What can hang from each mark
zupo: pupevo zenel
mozese: zenel
zufegat: koros pigil
zenel: mozese zupo
koros: pupevo zufegat
nupe: pupevo zumes
pupevo: koros zupo
pigil: zufegat
zumes: nupe

Each row was made from one small tree. Brackets hold a mark, then the marks that hang from it, in alphabetical order. Every link used is in the known rows. Write each row's tree.
Known rows
[zufegat [koros [pupevo [zupo zenel]]] pigil]: [ 52.4   0.6  28.6 -23.8 -35.3  30.3 -16.0 -58.0  -9.4 -24.4  -2.5  18.1
   6.5   9.8  19.0 -11.6  11.8   4.9 -15.7]
[zupo zenel]: [-12.2 -19.5 -43.9  24.2 -24.4 -25.3  13.1 -46.6  10.4   4.0  44.8 -16.8
  17.2   7.8 -12.6 -13.1  -4.4  18.9   3.8]
[zumes [nupe pupevo]]: [-69.6  -4.3 -47.0  55.6 -13.8  -8.6  10.2  16.8  16.6  27.3 -19.1 -34.4
  10.6 -22.8  29.0 -22.4 -57.9  48.2  25.4]
[pupevo [koros zufegat]]: [-10.9 -20.6   9.2  12.1  37.0   4.3  15.1  18.9  14.8  -5.5  -9.2 -27.1
   2.1  20.7 -13.7   4.8  -7.3  17.4  11.8]
[zenel mozese zupo]: [-30.1 -22.4 -34.6  13.3 -44.8 -50.3  -9.4  -8.1 -11.1  -3.9  46.8   8.1
   6.9 -24.7 -34.6 -35.9  -6.3 -17.0  16.0]
[pigil [zufegat [koros [pupevo zupo]]]]: [-12.2 -12.9  39.7 -10.4 -33.3  31.7 -10.0 -28.1  -2.5 -49.6 -25.7   6.8
  14.1  -3.6  25.5 -22.8 -19.2   8.8   2.7]
[nupe [pupevo [koros zufegat] [zupo zenel]] zumes]: [ -6.5  32.7 -18.4 -15.5  46.7  25.0  28.0  33.7  -5.7  53.4 -19.5 -13.2
 -18.7  19.7  18.5  22.3  -8.0 -37.3 -24.1]
[mozese [zenel zupo]]: [-27.6 -25.6 -21.2  11.3 -44.9 -47.2 -14.2  -5.6   5.6  -9.7  68.8   1.7
  10.9 -12.7 -31.2 -53.5 -22.9 -25.8  14.1]
[pupevo [koros [zufegat pigil]] [zupo [zenel mozese]]]: [ 53.3  16.7  21.3 -17.4  30.3  -6.2  -5.1 -19.1 -20.5  -4.7  27.6  21.5
 -15.9  25.7 -19.9  47.3  52.9 -26.9 -10.9]
[koros [pupevo [zupo zenel]] [zufegat pigil]]: [ 61.6   7.7  40.0 -20.7 -12.8  24.6  -9.0 -41.5  -2.4  -9.7   1.2  12.4
  -1.0  31.5  16.7  22.6  38.3  16.8  -8.6]
[zenel mozese [zupo [pupevo koros]]]: [ -7.4 -10.2 -24.0 -18.7  26.5 -30.2  -7.7  50.5  -2.4  15.6  27.9  29.1
  -8.7 -46.4 -49.3 -11.1  20.6 -50.8   2.7]
[zumes [nupe [pupevo koros]]]: [-65.2  -0.5 -39.2  41.8  44.8   5.7  23.7  53.6  11.1  35.4 -41.4 -31.9
  -0.2 -27.7  21.1 -10.4 -59.2  22.9  19.9]
[pupevo [koros zufegat] zupo]: [ -9.8 -11.2  23.4  -7.2  53.2  18.2  27.3  20.2  12.9   4.9   6.9 -10.6
  -9.2  20.6  -3.3  22.3  -8.4 -12.0   1.4]
[pigil [zufegat [koros [pupevo [zupo [zenel mozese]]]]]]: [ 32.4  13.6  12.5 -25.1 -43.4  -4.8 -22.3 -43.8 -32.3 -38.2  14.1  36.8
   3.8  -6.4   4.9  -4.5  17.6 -18.8 -16.7]
[zumes nupe]: [-57.4  -3.7 -37.2  46.1 -46.4 -16.5  10.2  -4.9  19.4   6.1   0.0 -38.7
  16.3  -4.7   4.5 -21.5 -47.7  54.1  30.9]
[pigil zufegat]: [-55.4 -31.3  -7.9  40.5 -34.8 -11.7  -1.9 -39.1  13.7 -42.0   1.6 -23.7
  27.8   2.0   1.1 -16.7 -12.9  34.3  23.7]
[pigil [zufegat koros]]: [-36.3 -30.8   2.8  28.7 -53.6   6.5 -27.9 -50.4   2.1 -61.4  -6.5 -21.0
  29.8   2.0   0.9 -39.6 -13.6  29.8  18.7]
[zufegat [koros [pupevo [zupo [zenel mozese]]]] pigil]: [ 62.0  14.7  24.1 -24.5 -46.3  -3.8 -20.4 -49.7 -25.3 -26.6  12.8  35.7
  -1.7   1.9   4.5   0.4  25.4  -3.1 -18.8]
[pigil [zufegat [koros [pupevo [zupo zenel]]]]]: [ 21.3  -1.5  18.6 -23.6 -32.1  29.2 -15.7 -48.6 -16.2 -37.0   0.9  20.7
  12.1   2.5  19.4 -17.7   6.6 -11.2 -14.2]
[zufegat [koros [pupevo zupo]] pigil]: [ 18.0 -10.7  50.9 -10.6 -35.1  32.0  -9.3 -33.8   4.7 -37.2 -27.1   4.4
   9.0   5.0  26.5 -17.8 -10.3  25.4  -0.3]

Write each row's tree
[ -2.4   4.9 -35.3   3.2 -17.1 -44.2  23.3 -36.5  -8.3  14.1  73.9  18.7
  -3.3   0.7 -16.9  16.0   5.7 -16.9 -10.0]	[pupevo [zupo [zenel mozese]]]
[ -1.0 -12.3  24.7 -15.5 -21.7  20.4  12.2  -9.6   7.5 -15.8  -8.6   3.5
   4.1  -3.5  20.9 -25.0 -35.2  13.7  -6.0]	[zufegat [koros [pupevo zupo]]]
[-36.1   4.8 -14.7  30.4  49.2  18.4   2.0  60.7   9.6  29.5 -48.1 -34.1
  -6.4  -4.5  18.9   1.0 -36.0  25.2  21.2]	[zumes [nupe [pupevo [koros zufegat]]]]
[ 20.9  14.9 -13.4 -17.3 -15.1 -34.3  28.0 -15.7 -11.4  14.3  40.0  29.4
  -7.9  -7.3  -1.4  18.1   2.3  -7.1 -18.0]	[koros [pupevo [zupo [zenel mozese]]]]
[ -1.7  27.5 -21.6  -2.6  64.8  29.7   6.9  40.1  -7.3  53.6  -8.3  -4.6
 -19.8   1.3  22.7  20.9 -13.0 -22.6  -4.4]	[zumes [nupe [pupevo [koros zufegat] [zupo zenel]]]]
[ 28.0  -4.0  62.7  -8.8 -13.3  25.8  -2.6 -19.5  10.9 -21.8 -24.7   2.0
   1.1  27.3  24.2  16.6  14.5  36.0   5.5]	[koros [pupevo zupo] [zufegat pigil]]
[ 41.8  13.2  -0.8 -29.0 -33.2 -15.8  -0.3 -26.1 -22.4  -5.7  30.6  32.7
  -6.0  -5.9  -1.6  -6.0  -1.3 -14.2 -24.2]	[zufegat [koros [pupevo [zupo [zenel mozese]]]]]
[-36.5  25.7 -39.7  -4.8  44.2  11.6  49.5  28.8  -2.8  56.7 -13.1 -10.7
 -12.8  -5.1  19.1  10.3 -32.3 -40.9 -23.9]	[nupe [pupevo koros [zupo zenel]] zumes]
[ 42.5  -2.6  24.5 -25.8  17.0  -6.4 -51.6  33.0 -10.4  -9.2   4.3  29.7
 -11.5 -15.7 -44.2   7.6  68.0 -34.4   6.7]	[zenel mozese [zupo [pupevo [koros [zufegat pigil]]]]]
[ 26.9 -15.1  46.3  11.1 -31.5  12.8 -15.9 -21.4  13.2 -32.6 -40.3 -17.9
  12.0  26.3  15.7   2.4  16.2  64.8  15.3]	[koros pupevo [zufegat pigil]]
[ -8.9 -19.0 -20.0  -6.8 -34.0 -40.8 -30.1  17.5  19.8   4.0  70.7  21.1
   6.1 -30.8 -39.2 -41.7   5.6 -35.3   9.2]	[mozese [zenel [zupo pupevo]]]
[-70.3  15.2 -18.9   7.9  42.5  13.5  55.6  50.5  11.5  44.5 -37.7 -24.2
 -11.1 -10.2  26.5   6.2 -55.5 -22.5  -8.8]	[nupe [pupevo koros zupo] zumes]
[-68.9   4.2 -33.4  28.2  25.9  -0.5  42.8  47.5  12.8  34.1 -53.9 -40.7
  -0.5 -10.4  17.3  -9.1 -56.2   7.1   1.7]	[nupe [pupevo koros] zumes]
[ 32.8 -17.2  29.9 -24.9  27.0  26.6 -45.0  26.7   5.1  -8.0 -11.8  12.8
  -2.6  -7.6 -28.9  -5.2  57.7 -26.2  11.0]	[zenel [zupo [pupevo [koros [zufegat pigil]]]]]
[ 28.4 -11.8  34.6  -2.0  36.2  22.5 -21.9  18.0  26.1 -12.6 -22.1  -6.3
   0.9  11.4 -14.7  24.3  45.4  21.6   8.3]	[zupo [pupevo [koros [zufegat pigil]]]]
[  2.9  46.8 -23.0 -16.9  35.1  -8.0  21.4  40.2 -21.4  51.3  -6.6   3.6
 -28.8  11.0   2.6  35.6   4.1 -44.7 -26.8]	[nupe [pupevo [koros zufegat] [zupo [zenel mozese]]] zumes]
[  8.7 -19.9  34.9  16.2  22.5  16.1  -8.0  -6.7  11.3 -27.5 -25.8 -25.1
   6.5  28.3  -7.9  13.2  18.9  30.6  15.7]	[pupevo [koros [zufegat pigil]]]
[ 50.8  21.5  10.1 -26.3 -10.9 -19.5   5.1 -11.1 -14.8   8.8  32.2  28.2
 -13.8  17.2  -3.2  28.7  25.2  -5.3 -17.0]	[koros [pupevo [zupo [zenel mozese]]] zufegat]
[-10.8 -22.9  23.7  10.1 -50.0  17.6 -23.8 -30.4  -1.5 -60.8 -40.5  -9.7
  24.2  -4.5  15.5 -38.3 -17.2  35.9   9.7]	[pigil [zufegat [koros pupevo]]]
[ 71.5  14.6   7.5 -17.0  25.2 -12.6 -34.2   2.7  -3.1  -3.7  15.2  22.5
  -9.9   8.4 -37.6  43.0  81.1  -6.1  -9.4]	[zupo [pupevo [koros [zufegat pigil]]] [zenel mozese]]
[ 22.4   7.9 -41.5 -10.6  35.7 -38.5   7.6  22.4   3.6  23.6  42.8  21.6
  -8.1 -21.5 -41.5  25.0  31.1 -21.5 -12.8]	[zupo [pupevo koros] [zenel mozese]]
[-21.6  10.5  14.7  22.1  15.6  24.5  -0.6  28.6   5.6   9.4 -78.1 -40.0
  -1.7  19.7  21.1   9.6  -4.3  22.5   6.2]	[nupe [pupevo [koros [zufegat pigil]]] zumes]
[-23.3  35.7 -50.4   6.9  52.5 -17.7  26.5  40.1 -20.5  56.4  16.9  13.3
 -22.2 -28.6   9.7  23.9 -24.6 -33.6  -7.4]	[zumes [nupe [pupevo koros [zupo [zenel mozese]]]]]
